Each row comes from the steps of one path. Every step used is in the known rows, and no mark comes twice. Write the path behind each row, first mark first.
Known rows:
tuta, pagigin: [  1 -39 -15  -3  14  -5 -14  -9   6  12  17   3   8  -4  -9 -22 -16  -3
  -3   5  -6  -8]
lida, vaded, mizas, fizul: [-13 -34  -3 -13   6   0   5  -1   1   6   8  16  -5  -7 -19 -21   8   6
 -11  10  -5 -18]
mizas, vaded: [  0 -28  -2 -10  12   0  -3  10  -5  14  14   9   4 -13 -25 -17   7  -1
   0   9 -14 -13]
lida, vaded, mizas, fizul, tuta, pagigin: [ -6 -46 -15  -8   9  -5  -5 -14  10   9  19   6   1   2 -16 -22  -3   2
 -11   0   2 -10]
lubo, gizo, fizul: [  3 -16  -8  -6   0  13  -2   1  -1  17   9  16  -2  -6 -20   3  -6  -2
  -5   9 -18   3]
lida, vaded, mizas, fizul, gizo: [ -6 -28  -8 -10   5   5  -1  -4   0  10   8  17  -4  -3 -23 -18  28  -2
 -12   0  -8  -8]
pagigin, tuta: [ -7 -20  -3   2  11  -2 -19  -6   3  11  -1  13  -1  -8  -4 -19  -1  -8
  -7  11  -7  -4]
pagigin, tuta, fizul: [  0 -22 -10   6  14  -4 -19  -6  -1   9  -1   4  -4  -4   2 -22  -5  -8
   1  14  -4   0]
lubo, mizas: [-15 -23  -2   5  -1   5  -7   5  -1  13   5  13  -4 -11 -18 -17   2  -1
  -3  10 -12  -4]
fizul, tuta, pagigin: [ -1 -38 -17   0  10  -7 -14 -12   9  12  18  -1   8   3 -13 -20 -11  -4
  -7  -5   0  -2]
tuta, fizul, mizas: [  6 -24 -19  13   7  -8   1   2   0   7   8  10   3  -7 -26 -28   5  -1
   2   7  -2  -9]
mizas, lubo, gizo: [ -7 -23  -1  -5   6  14   0   6  -5  19   7  14  -4 -13 -26 -12  15   1
  -1  10 -17 -10]
vaded, lida, fizul: [ -8 -32  -4  -2   7   2 -19   8   4   6  -4  12   2 -13 -14 -21  -6  12
 -16   8  -6 -14]
lida, vaded, mizas, lubo, gizo: [-10 -28   3  -8   2  12   4   6  -5  17   8  20  -7 -10 -28 -14  19   9
  -4  14 -17  -8]
lubo, gizo: [ -9 -22  -4   5   3  10  -8   2   0  17   2  15  -2  -8 -17 -12   6   1
  -4   5 -16  -4]
vaded, mizas, lubo, gizo, fizul, tuta, pagigin: [  4 -33 -15 -11   6   5  -4 -11   1  16  21  10   0   2 -27  -8  -7  -1
  -7   4  -9   1]
gizo, fizul, tuta: [  2 -18 -11  -6  -3  -1  -4  -1   3  10  13   2   3   5 -22  -3  -6  -5
 -10  -4  -4   6]
tuta, fizul, mizas, vaded, lida: [ 10 -27  -5   3   9  -3  -9  15  -9   8   4  26   4  -7 -31 -30   3  -1
  -5  14 -11 -17]
gizo, fizul, mizas, vaded: [ 11 -22 -11  -8   9   0   9   9  -5  13  19  19   5 -15 -42 -13  10  -1
   0  11 -13 -13]
vaded, mizas: [ -8 -23  -2  -3   3  -5  -6   2  -5   7   5  15   1  -2 -22 -18  -2   5
  -9   9 -14  -5]
vaded, lida, fizul, tuta, pagigin: [ -3 -44 -16  -2  11  -3 -20  -8  11  10  11   3   5  -2 -13 -22 -13   4
 -15  -2   2  -7]
lubo, mizas, vaded, lida, fizul: [-11 -34   1  -6   8   8 -15  13   0  10  -1  18  -3 -20 -23 -20   4  12
 -13  13 -11 -17]
mizas, lubo, gizo, fizul, tuta, pagigin: [  6 -34 -17 -10   8   6  -5 -10   4  18  22   5   2   0 -23  -7  -8  -5
  -5   2  -7   0]

Which path is each row?
[  5 -21 -17  14  10  -7  -6  -4   1   7   2  15  -1  -8 -20 -29   7  -5
   0  11  -1  -7] | pagigin, tuta, fizul, mizas
[  0 -18  -8  -9  -3  10   1   0  -1  16  12   8  -3   0 -30   0   6  -4
  -8  -1 -10   4] | mizas, lubo, gizo, fizul, tuta
[ -9 -32   1  -5   0  -6  -2   3   1   6   9  14  -1  -2 -17 -20   4  11
  -9  10  -9  -5] | lida, vaded, mizas
[  7 -25 -11   2  16  -4  -1   4  -5  11  10  16  -1 -15 -30 -26  15  -4
   4  15  -8 -14] | pagigin, tuta, fizul, mizas, vaded
[  7 -23 -12  -1  13  -1   3   2  -6  10   9  12  -1 -13 -30 -27  15  -4
   4  16  -4 -14] | pagigin, tuta, fizul, mizas, lubo
[  6 -34 -19  -6   7  -4 -10 -12   7  13  22   1   7   4 -15 -10 -18  -6
  -7  -2  -2   2] | gizo, fizul, tuta, pagigin
[ -9 -23   1  -7   4  13   1   5  -9  17   5  20  -6 -10 -31 -13  16   5
  -4  13 -21  -9] | vaded, mizas, lubo, gizo
[ -4 -26   5  -1   4   5 -14  17 -10  12   3  29   0  -9 -27 -22   2  -2
  -8  15 -17 -14] | lubo, mizas, vaded, lida
[ 11 -17 -17   2   1  -2   7   2   1   9  13  18   6  -8 -35 -13  -1  -1
  -4   6  -7  -7] | gizo, fizul, mizas
[ -5 -35  -1  -9  11   4 -15  12   0   9   0  15   2 -17 -21 -21   1  12
 -14  11  -9 -18] | mizas, vaded, lida, fizul
[ -6 -40 -17  -7  11  -4  -8 -15   6  10  16   6   2   2 -19 -21  -6  -2
 -12  -1  -1 -10] | vaded, mizas, fizul, tuta, pagigin
[  8 -25 -13  -3  10  -2   8   6  -7   9  14   8   2 -12 -35 -26  14  -1
   5  12  -5 -16] | tuta, fizul, mizas, lubo
[  1 -31 -10  -5  13   0   5   9   1  11  13  14   3 -23 -39 -22  18  10
  -3   8  -8 -21] | lida, fizul, mizas, vaded
[  0 -29  -6  -6  10   9 -17   7   0  12   2  16   1 -11 -25 -18  22   3
 -13   1 -11  -8] | mizas, vaded, lida, fizul, gizo
[  8 -25  -4   5  12  -2 -14  10  -8   9   0  30   1  -7 -27 -30   5  -5
  -6  17 -10 -16] | pagigin, tuta, fizul, mizas, vaded, lida
[ -6 -28  -4  -3   6  13 -16   8  -1  14   1  20  -4 -14 -27 -17  25   3
 -13   3 -13  -6] | lubo, mizas, vaded, lida, fizul, gizo
[  2 -29  -8  -7   8   3   3  11  -2   8   7  18   3 -19 -40 -27  14   9
  -7  12  -5 -23] | vaded, lida, fizul, mizas, lubo
[ -4 -26  -5   0   5  15   1   9  -3  15   1  27  -4 -18 -38 -20  20   9
  -7  11 -14 -18] | vaded, lida, fizul, mizas, lubo, gizo
[-11 -22 -10  -3   5  13  -4  -3  -1  15   6  17  -6  -9 -23 -15  27  -9
  -8   0 -10  -7] | lubo, mizas, fizul, gizo
[  9 -21 -10  -5   7   7  10   8  -5  16  16  24   1 -16 -44 -10  14   0
   0  11 -17 -12] | lubo, gizo, fizul, mizas, vaded
[ 11 -20 -11 -11   5   2  13   7  -6  11  18  15   4 -13 -42 -14   9  -1
   0  12  -9 -14] | gizo, fizul, mizas, lubo
[ -3 -25   0 -15   7   0   3   6 -11  10  11  12   1  -9 -31 -19   8   4
  -3  14 -14 -13] | vaded, mizas, lubo
